Each row comes from the steps of one walk. Every step used is in the known rows, and no mark comes twice. Write the walk behind each row, first mark first.
Known rows:
kosu-bimor-subep-vased-dupig-nirutuk: [  5 -37   8  25  -2 -19 -10   5  -3 -24 -19 -69 -25  34  62  40  -5 -16
 -36  13  15  26 -39  46 -15  23  38 -19]
zovol-subep-nirutuk-dupig-vased-kosu-bimor: [-23 -29  -5 -11 -39   3   2  12   3   5  10  -5 -20  21  63  15 -21 -10
   1  -6 -17  23 -13  12 -19  38  24 -13]
nirutuk-subep-vased-dupig: [ 42 -17  37   0 -28 -18   4   9   9   0 -19 -25 -42  15  16  41  41   3
 -17   3  11 -24 -44  10 -15 -13  18 -21]
veno-nirutuk-subep: [  5 -46 -15 -24   0  11  -7 -11  37  18 -20 -32  -5   3 -27  -2  42  11
  -7  20 -25 -20  32 -17  32  19 -15  33]
vased-subep-makera: [ -5  34   9  19 -12  16 -13 -33 -10  14 -22  37   6  33   3 -29  47  18
  -4   1  -8 -37 -18   9  20 -55   7  20]
bimor-subep-makera: [-22   5 -14  19   3  -3  -4 -19  21  19 -48   5 -10   6 -32 -33  32  17
  -8  -4  -3 -27  -1  14  27 -57   8   8]
nirutuk-subep-makera-givag: [  5  15   5   8  13  29   4  -1   9  -6 -20  55  10 -24 -55  -6  32  30
 -16  45   4 -35   7 -28  30 -44 -20   5]
bimor-subep: [-10   0 -24   2   1   7  -9  -4  24   7 -61   0 -30  -1 -20 -16  60  16
 -15  -1   6   9   1  23  39  -6  39  10]
dupig-vased-kosu-bimor-subep: [-37 -33 -26 -10 -19  29  -4  19  -7  13 -41 -13 -45  15  35  -9  20  14
 -20 -25 -24  33 -19  54  16  33  61  -5]
veno-nirutuk-subep-vased: [  3 -44   4   3   0 -16  10 -14  33  10 -36 -36 -12  15 -20  32  -1   1
  13  18 -42   8   9 -28  -4   8   6   2]
makera-subep-nirutuk-dupig: [ 25  -4  15  -1  -9 -16   7  -3  41 -19   2   5 -22   4 -28 -14   6  -3
  -8  30  41 -56   1 -29  17   3 -19   8]
kosu-vased-dupig-nirutuk-subep-bimor: [ 42 -28 -30  13 -24  13 -14  -6  -6 -27 -38 -39 -30  27  71  44 -12 -34
 -27  40  19 -36   8   0  -8  35  45   3]
vased-dupig-nirutuk-subep-zovol: [ 45  -2 -28  -9 -21 -20 -11 -19   2  -8  -5 -49   5  -7  28  25  37 -12
  -9  14  21 -20  12   8  10  15  12  27]
vased-kosu: [-11  19  -2 -12 -23  13  11  10 -23   4 -17  28 -38  23  32 -39  89  43
  -8 -33  -2 -33 -43  33  33  16   7  26]
veno-nirutuk-dupig-vased-subep-zovol: [  6   9 -28 -18   3 -10  21  -4  -8  11   4  15  11  26 -16  14  27 -27
  10  -9 -38  10  33  -5   5   1 -30   7]
kosu-vased: [-30  30   2  16  12  30  27 -11  26 -25 -56  14 -20  -5  40  -9  33  13
 -30   3   1 -15 -18  10  -2  -4   5  18]
dupig-nirutuk-subep-makera: [ 10 -16 -15  18 -12  18 -36 -25  13   8  -1 -22   9   8  -7 -16 -14  16
 -14  18   4 -34  20 -10  10 -30   0  31]
subep-vased-dupig: [ 16  11  46  15 -14 -26  25  12  -5 -16 -17  -7 -44  22  32  21  56   7
 -24  -9  18 -18 -61  25 -26 -20 -16 -24]
kosu-vased-dupig-nirutuk: [ -2  -4  -2  14   6  28   2  -2   3 -37   8 -31 -31  14  80  15  31  -4
 -57   3  22 -22 -24  34 -14   4 -11  21]
bimor-subep-makera-givag: [-27  29  -8  20  36  21  10  -4   7 -12 -38  58   6 -23 -58 -21  42  25
 -21  35  -3 -13  12  -1  41 -53 -10  -5]
zovol-subep: [-21   7 -17   3 -24   5 -18 -21  36  -3 -45  25  -3 -15   6  -1  48   6
   4   0 -15  17 -23   1   3 -12  35  16]
kosu-bimor: [-13   8  28  11   2  -1  23   7  10 -17 -45 -23   6   4  32 -14  39  12
 -18  15  27  -2 -42  41   6  29  -7  -3]
veno-nirutuk-dupig: [  4 -33  12 -13   7 -23  34  21  23  -4  12 -11  -2  36 -43 -18  55   6
 -16   2   4 -43   8  -1  13  14 -77   2]
vased-kosu-bimor-subep-makera-givag: [-42   9  -3  22  16  22  24   4 -17 -12 -39  48   4   6 -10 -21  42  35
 -19  22 -12 -14  -9  19  44 -15  25   0]
kosu-bimor-subep-nirutuk-dupig: [ 16 -24  12   1  -8 -31  14   0  35  -2 -21 -56  -7  24   3   9   7 -12
  -1  29  36 -17  18  10  19  25  -2 -21]
nirutuk-dupig-vased: [ 10   1   9 -17 -16  14  17  46  10  -2  18  40 -43   7 -29 -15   2   5
 -30 -21  17   4 -11  12 -16 -14 -59 -20]
subep-vased: [ -9  26  28  28   2 -24  25   5  12 -11 -51  12 -19  18   4   6  22  16
   5  -1   0  13 -44   4 -13 -16 -11 -10]
veno-nirutuk-dupig-vased-kosu-bimor: [-28 -50   1 -18 -15  13  41  39 -17   5  21 -16 -27  45  33 -10  11   7
 -29 -22 -23   1 -16  31  -7  48 -39  -6]
veno-nirutuk: [-29 -20  -4  -8  24  -1  24  -8  22   2 -16 -15   0  15  -5 -23  64  11
 -11   5 -20  -7   0   1  19   8 -66  27]
dupig-vased-kosu: [-24   8 -12 -23 -24  39   4  25 -26  11   4  45 -61  10  33 -31  41  31
 -17 -47 -20   1 -32  24   4   8  -7  14]

Write each row's walk:
[-23 -12  16  20 -21  -2  29  12  -6 -22 -54  10 -33  19  45  -4   9  16
  -6   0  -6  -5 -77  29   1  42  64   8] => makera-subep-vased-kosu-bimor
[ 11  63 -17   0  -5 -13   2 -32 -17  -2 -48  13  21  11  10  -1  74  -5
  20   3   1  -1  -7  16  31  -1  29  26] => vased-subep-zovol
[-35  35   1  22  17  21   2 -18  17 -20 -25  85  23 -33 -36  -9  38  20
 -10  36 -16  -3  -4 -21  14 -53 -18  -3] => zovol-subep-makera-givag
[-25 -20 -29  -1 -17   7   5   9  -7   3 -59 -26 -28  27  34 -17  56  21
 -11 -10 -10   3 -29  53  42  40  75   9] => vased-kosu-bimor-subep
[ 25  25 -19 -10 -14 -22  10 -19  15   8 -51 -21   8 -25 -13   7  47   2
  21  13  13 -17  14  -5  25   2  22  23] => nirutuk-subep-zovol
[  0 -37  -1   9 -30   1  -7   3 -18 -14 -25 -39 -18  41  67  23 -18  15
   0   5 -14  16 -40  24   1  61  68   9] => dupig-nirutuk-subep-vased-kosu-bimor
[-10 -12   8 -16 -32  18  31  47 -25  -2  12  11 -33  31  40 -16  13  14
 -32 -28   8  -3 -42  46  -7  45  -7 -15] => nirutuk-dupig-vased-kosu-bimor
[ 37  22  19  -8 -19 -13  -9 -12   8   4  12  -2  -9  45   5   3  34  -5
  10  23  23 -34  16 -14  25   5 -16   4] => vased-subep-nirutuk-dupig
[  6  16   3   2 -19  29 -10   1 -12  19  20  57 -22  39 -19 -19  -4   2
 -19 -16 -11 -28  -3   2  -1 -63 -21  -6] => nirutuk-dupig-vased-subep-makera
[  1 -19  -6 -23 -32  27   0  24  -1   1  34  46 -68  10   9 -21  -3   8
 -10 -20  -5 -27  -5  -7   5   8  -8   7] => makera-subep-nirutuk-dupig-vased-kosu
[  8 -26  26  18  -8 -29  22  10   3 -12 -48 -47 -39  25  38  38  34  -9
 -27   4   7   7 -51  46 -14   3  41 -41] => kosu-bimor-subep-vased-dupig
[-24 -37  -9  10 -25   8  12  24  -8  23 -10   4 -32  37  -3 -26 -13   7
 -23 -24 -17 -27  -8  37   6 -22  20 -17] => nirutuk-dupig-vased-kosu-bimor-subep-makera
[-32 -26 -19  -4  -6  13 -15  -2   7  18 -20 -43 -39  14  63   7 -14  -3
   0   3 -22  37  19  23   9  32  31   1] => dupig-vased-kosu-bimor-subep-nirutuk
[ 26  12  26  -1  -8 -27  20   0  27  -6  10 -14 -14  22  -6 -13  29   0
  -1  20  43 -40   6 -15   5   1 -57  -3] => subep-nirutuk-dupig
[-12  32   3  12   7  30 -10 -53  16  -5 -34  -7  -8  25  73  15  21 -13
   7  33 -12   3  21 -18  13   1  26  27] => kosu-vased-subep-nirutuk
[ 10  -8   4  -5 -45  -3  -2   6 -11  13 -32  22 -48  29  20   9  29  35
  15 -19 -21 -16 -35  -5  10  12  57   3] => nirutuk-subep-vased-kosu
[-33 -14   9  17 -37 -20  22  -4  -5 -12 -50  -1 -10  29  69  21  16  10
  11 -12 -32  22 -66  23 -16  37  81 -14] => zovol-subep-vased-kosu-bimor
[ 29  -2 -33   3  -7   0   5 -25  11 -23 -17 -53   5 -15  56  41  15 -20
 -16  18   6 -23  19   9  -4  16  35  29] => kosu-vased-dupig-nirutuk-subep-zovol
[ -8 -43 -12   4   2   1   0 -22  32  30 -13 -25  11  14 -31 -23  14  11
  -5  17 -33 -45  30 -26  21 -35 -31  30] => veno-nirutuk-subep-makera
[  7 -21 -11 -27  -7  32 -10  15  -5  18  26  32 -22  42 -15   1  26 -12
 -21  -9 -36  11  21  -1   9  -3 -27  -2] => veno-nirutuk-dupig-vased-subep
[-12 -15  18 -11 -27   9  25  28 -10   3  20 -19 -28  32  61  -2  -9   1
 -13  -9   6  -3 -16  18 -10  43 -15 -12] => subep-nirutuk-dupig-vased-kosu-bimor
[ -2 -29   6  -8  -3  -1   8  18  31  11   1 -28 -33  11  10  15 -44 -25
 -13  12   7  33  30  10 -12   6 -22 -33] => kosu-bimor-subep-nirutuk-dupig-vased
[ 19  -5   7   2  -6   8 -21   4  -9 -24  25 -32 -27  18  48   0  58   4
 -46   0  34 -18 -33  35   2   6 -21  17] => vased-dupig-nirutuk
[ 19 -19  14  20  -5  -3 -17   3   9 -40   1 -12 -44  13  31  22   2 -10
 -38  14  24 -10 -51  15 -14   0  21  11] => makera-subep-vased-dupig-nirutuk
[  2 -14  -1 -12 -21   2 -17   5  37   2  25  15 -28  -7   1  17 -28 -19
  -6   2  -8  26  26 -19 -33 -20 -32 -15] => zovol-subep-nirutuk-dupig-vased
[ -2  40 -17   9   6 -20  21 -11  26 -26 -58  29  -4 -32 -28 -23  45  -5
   8  13  19 -31 -23   2  28  -1  19  35] => makera-subep-zovol
[ 14  -6  19  17  -4 -14  -6   2 -12 -31  13 -33 -30  32  47  27  20  -2
 -34  -1  20   4 -41  24 -24  -4 -16   0] => subep-vased-dupig-nirutuk
[-16  16 -28  13   5 -37  29 -14  12  -4 -86 -39  19  -6   8   6  40 -12
  13  13   6  13   3  38  27  25  43   3] => kosu-bimor-subep-zovol
[ 24  -5   2  -6  -7 -35  -1  -1  36   7 -11 -25 -26  22 -22  -1  24  -4
   1  21  26 -25  33  -9  27   0 -12 -10] => bimor-subep-nirutuk-dupig
[ 22   9  -5 -23 -26  38 -17  22 -12  10  10  62 -38  33 -13   3  20   1
 -21 -12  -6   8  -5   9   6 -13  -1 -11] => nirutuk-dupig-vased-subep
[-31  15   4  28  37  18  22  -5  13 -16 -52  33  21 -16 -35  -9  27  17
 -24  48   1  -4  -2  14  30 -29   1 -13] => kosu-bimor-subep-makera-givag
[-14  18  16   4 -21 -10  22   9 -21   0 -32  26 -44  38  32 -10  46  34
   8 -33 -15 -15 -55  13  -4   8  21   4] => subep-vased-kosu
[ -6   5  -7   9   8 -13 -18 -35  33  14 -38 -36 -22   3  11   0  26  -2
  12  25   4   6  34  -5  33  -4  14   7] => bimor-subep-nirutuk
[ 11 -28   1  -7 -22 -28  12   6  13   8  -9 -41 -23  43  20   1  22  -3
   1   8  16 -25  11  12  28  39  22  -8] => vased-kosu-bimor-subep-nirutuk-dupig
[-28 -10  -2  35   5  -5   5 -14  20   8 -54 -25   8  14  -5 -27   9   5
 -13  10   4 -18 -12  34  13 -25  21  -3] => kosu-bimor-subep-makera
[ 11  -2  10   2 -23 -32  -4 -14  49  -5   0   0   1   7   1  13  13 -10
  12  22  12 -19   9 -25  -5  -5 -14  -7] => zovol-subep-nirutuk-dupig
[  2  14 -27  18 -27 -19 -11 -12  11 -19 -72  27  -9  10  17   7  21 -25
  19  23  -6   0 -17 -10  -4   7  42  -9] => zovol-subep-bimor
[ 25 -16  -5  14 -16  -8 -22  -7  16 -14 -25 -25 -28  15   8  36 -30   6
   0  20  -3  29  -8 -16 -11   5  34   2] => dupig-nirutuk-subep-vased
[  9  40   5   3  -5   8 -26 -45   6  10 -14  -4  -4  22  43   2  40  -3
  16  27  -1  -2  17 -14  30   2   4  25] => vased-subep-nirutuk
